Each row was made from one path, in order. Every step used is in the known rows, and no mark comes twice. Write each row's path.
Known rows:
K > Y > J > F > W: 31.9 -25.8 -13.5 11.0 6.4 -25.8 2.1 -19.7 79.8 -18.1 -0.5 15.9 41.8 -2.2 -14.3 -2.3 -14.6 -43.0 -35.7 7.9 -15.9 11.7
Z > J > F: -9.8 -4.6 -20.1 22.6 26.5 9.9 -4.6 -29.8 -17.9 22.6 -46.6 -13.1 -12.5 -0.3 37.9 24.1 -3.5 32.9 19.1 -4.7 -19.7 11.1
Z > J: -2.1 1.7 -17.4 -7.4 42.6 34.4 1.4 -12.2 -23.8 2.6 -51.6 -4.8 -33.1 12.7 39.0 -9.2 1.6 37.0 12.5 -4.6 1.8 -50.4
J > F > W > Z: 23.4 -25.4 -6.9 35.4 -46.9 -18.4 -14.1 -24.8 -9.4 -1.2 -20.1 -7.8 41.8 -17.8 -39.6 -12.1 0.3 24.7 14.1 7.3 2.9 17.2
W > F > J > Y > K: 47.3 36.6 16.3 -42.8 15.3 -12.7 -9.5 14.4 13.4 -53.2 -15.3 31.4 -24.0 -37.1 3.4 -15.8 -40.9 -31.0 -8.5 -19.5 0.0 -9.7
J > Y > K: -36.1 17.4 7.1 -22.7 2.4 -18.5 -1.2 29.6 -48.3 0.0 23.7 22.8 -38.1 5.9 6.9 20.5 -13.8 4.0 -20.2 0.6 14.0 -6.9
Q > Y: -45.9 -23.7 -6.5 -14.9 3.1 8.0 2.8 12.2 -57.2 16.2 23.2 7.2 -38.2 3.3 19.0 -28.6 9.2 0.9 10.5 0.4 -11.6 -37.3
Z > J > Y > F: -40.2 22.7 -2.5 0.4 11.4 27.4 1.9 -14.0 10.1 13.6 -8.2 2.6 -44.4 22.9 35.8 28.8 -29.9 6.7 1.1 24.1 -4.0 1.7
Y > J > F: 9.2 -34.6 -12.3 27.0 21.4 -4.8 3.2 -13.9 23.4 5.5 -22.4 0.9 10.2 2.2 -18.2 -0.7 -3.2 -11.1 -2.4 -7.3 -48.5 3.5
Z > Y > J: -8.7 -39.5 -1.5 -10.1 23.1 27.1 28.2 -2.9 25.3 25.8 -24.2 -12.8 -30.2 22.2 -11.7 -22.4 29.9 11.1 1.2 -18.5 -25.8 -21.3
W > Z: 8.6 -33.3 -3.8 -3.1 12.7 38.5 3.2 4.5 -21.1 5.7 -31.2 14.4 -6.0 -3.1 -9.2 -49.4 -3.9 45.9 21.5 -7.0 -0.7 -60.9
J > F > W > Z > Y > K: 1.7 -2.5 16.8 17.2 -58.6 -2.1 -6.6 -10.7 2.1 37.0 26.6 -10.9 51.4 -22.1 -32.9 24.6 21.5 19.7 16.0 -10.5 22.5 58.1
W > F > Y > K: 45.9 41.4 28.0 -13.9 42.7 7.7 3.4 26.0 -6.4 -63.0 56.2 1.2 20.8 -32.8 30.8 -7.3 16.5 -32.8 -21.9 -8.9 20.3 -4.4
K > Y > F: -7.4 -15.4 13.3 -33.9 42.4 15.2 10.3 14.9 48.9 1.8 54.9 26.7 24.1 -3.1 27.2 -8.9 -14.8 -33.9 -18.8 20.5 -4.0 -29.7
J > F: -13.8 -30.3 -9.9 13.6 15.7 -31.3 -1.3 -9.5 -43.4 14.3 -5.4 -11.1 4.1 -8.8 -3.3 7.8 6.8 16.0 8.8 -3.3 -30.7 17.0
K > Y > F > W: 15.0 -0.3 12.8 -20.3 1.8 -15.4 2.0 2.1 53.9 -19.7 60.7 11.7 44.6 -3.7 3.4 -5.6 -5.8 -49.6 -34.1 36.6 27.4 -10.9
Y > J > F > W: 31.4 -15.0 -14.3 38.8 -23.3 -35.1 -5.1 -27.0 34.2 -16.2 -19.8 -11.2 29.5 1.8 -43.9 2.1 6.0 -25.4 -20.6 6.7 -13.7 22.5
W > Z > Y > J > F: -5.2 -58.2 -1.5 22.9 -3.4 43.7 18.5 -24.4 51.1 51.1 -33.4 -8.0 11.1 3.8 -25.8 -12.9 9.9 33.9 30.7 -29.7 -48.4 17.8
F > Y: 5.6 8.2 1.0 -18.3 32.5 -26.0 11.0 41.3 -50.8 -34.8 26.4 -17.7 -6.1 9.9 14.6 -25.4 37.0 -8.1 -12.6 -6.6 9.3 -26.9
J > Y > F: -42.7 -0.2 8.8 -8.5 -5.7 -15.9 6.8 7.1 -11.8 7.6 30.8 3.8 -28.8 11.1 -2.3 17.3 -17.7 -9.9 -13.8 21.3 -11.1 8.0

Write each row's path:
-1.8 3.1 -2.8 10.1 19.3 -47.1 3.0 22.1 -48.1 -17.2 30.8 -25.5 16.9 -6.0 9.2 13.3 32.2 -11.9 -3.3 -6.8 -15.0 33.0
J > F > Y
9.4 36.7 7.0 -54.6 7.0 -36.1 -11.1 44.9 -23.9 -23.0 -1.4 27.4 -27.6 -3.1 -8.4 -1.2 -24.0 -32.4 -4.6 -23.0 11.8 -19.0
F > J > Y > K
-32.1 9.7 -19.3 -6.7 23.5 12.4 4.1 -11.0 -37.7 4.0 -59.9 1.2 -73.7 24.0 37.9 7.1 -22.8 45.5 1.4 -3.8 -4.2 -21.8
Z > J > Y
3.6 34.1 15.0 1.5 16.5 -38.6 -4.0 41.4 -40.7 -13.9 73.5 -5.9 41.2 -13.1 16.2 39.1 24.8 -36.7 -12.1 -9.2 7.6 45.2
J > F > Y > K
-2.4 -38.3 -1.7 26.6 -54.4 -12.7 3.2 -29.6 -4.7 35.6 -17.2 -28.4 27.3 -10.6 -38.9 0.3 26.7 40.3 26.4 -7.4 -4.1 51.7
J > F > W > Z > Y
9.7 0.6 14.8 -50.1 6.6 -5.1 6.6 14.1 27.9 22.5 16.9 -19.3 7.1 -4.5 -18.7 -14.2 17.7 -36.9 24.9 -9.6 -9.4 1.7
Z > Y > F > J
3.2 48.5 -1.1 7.6 -40.3 34.1 -17.8 -3.6 4.8 -11.8 -33.2 22.3 -15.9 6.4 11.1 13.2 -31.3 28.2 -2.7 6.9 52.6 -14.3
F > W > Z > J > Y > K
-27.6 13.4 1.7 10.2 -5.3 68.8 0.5 -15.6 35.0 23.1 -27.8 17.0 -29.7 11.6 26.0 2.8 -44.4 31.6 21.0 13.8 -1.5 -21.5
W > Z > J > Y > F
45.3 -31.0 -10.6 49.1 -36.8 7.3 -8.3 -28.3 56.6 -7.9 -37.9 4.4 46.6 -6.0 -52.7 -26.2 -8.4 -0.6 3.9 2.0 -10.4 5.9
Y > J > F > W > Z
-8.2 -18.6 -12.8 39.5 -44.5 -22.8 -9.2 -23.2 20.1 7.1 15.4 -2.4 14.4 2.0 -27.6 0.2 6.1 -45.8 -9.7 15.1 -26.7 30.7
Q > Y > J > F > W
8.2 42.3 18.0 -26.8 28.2 -16.3 2.5 58.7 -40.0 -35.3 69.9 3.4 18.6 -1.5 22.8 7.2 29.8 -30.9 -22.4 -8.0 34.4 -14.8
F > Y > K
20.5 50.2 7.3 17.3 15.7 42.1 -11.2 18.2 6.1 1.3 14.7 7.6 42.6 -14.9 44.8 27.3 -0.7 8.2 19.4 -16.9 20.9 16.8
W > Z > J > F > Y > K
-22.9 13.2 4.8 6.4 -47.9 -44.1 -3.7 -4.5 -3.6 -19.7 32.1 -5.2 -9.8 11.9 -32.0 18.9 -11.2 -25.1 -27.7 36.2 19.0 25.8
J > Y > F > W
27.6 23.4 0.3 24.1 -27.3 60.4 -11.9 -28.0 53.0 -1.5 -17.7 1.1 33.0 -1.5 0.4 -12.3 -15.6 9.2 16.8 28.8 36.6 -26.5
Y > F > W > Z > J
-17.9 -45.7 3.5 -13.2 0.8 45.8 18.8 1.0 -13.9 40.7 -24.6 -9.1 -16.9 2.2 -8.8 -36.0 19.0 62.8 35.7 -23.0 -8.2 -31.1
W > Z > Y
7.9 5.9 -10.1 -43.1 9.7 -45.1 -1.7 25.6 -29.5 -22.0 -43.9 10.5 -50.5 5.9 -14.7 -28.1 -19.6 -7.0 2.7 -15.5 -12.0 -26.9
F > J > Y
11.3 10.7 -23.8 36.2 -12.9 -18.6 -17.8 -39.0 -10.6 -0.4 -44.7 -27.2 11.0 -1.7 7.5 28.2 4.9 15.1 4.8 11.9 5.0 29.9
Z > J > F > W
-29.5 -1.1 16.3 -32.8 16.2 11.1 14.4 22.7 -34.7 31.5 38.9 -3.9 -11.6 0.8 8.7 16.1 33.9 14.3 4.8 -18.8 14.1 -2.6
Z > Y > K
-16.8 42.7 -3.0 14.2 -31.4 -3.7 -9.5 -25.5 16.6 -12.3 -8.3 -9.7 -25.9 19.7 8.9 33.4 -20.8 -9.9 -13.9 37.7 25.9 20.2
Z > J > Y > F > W
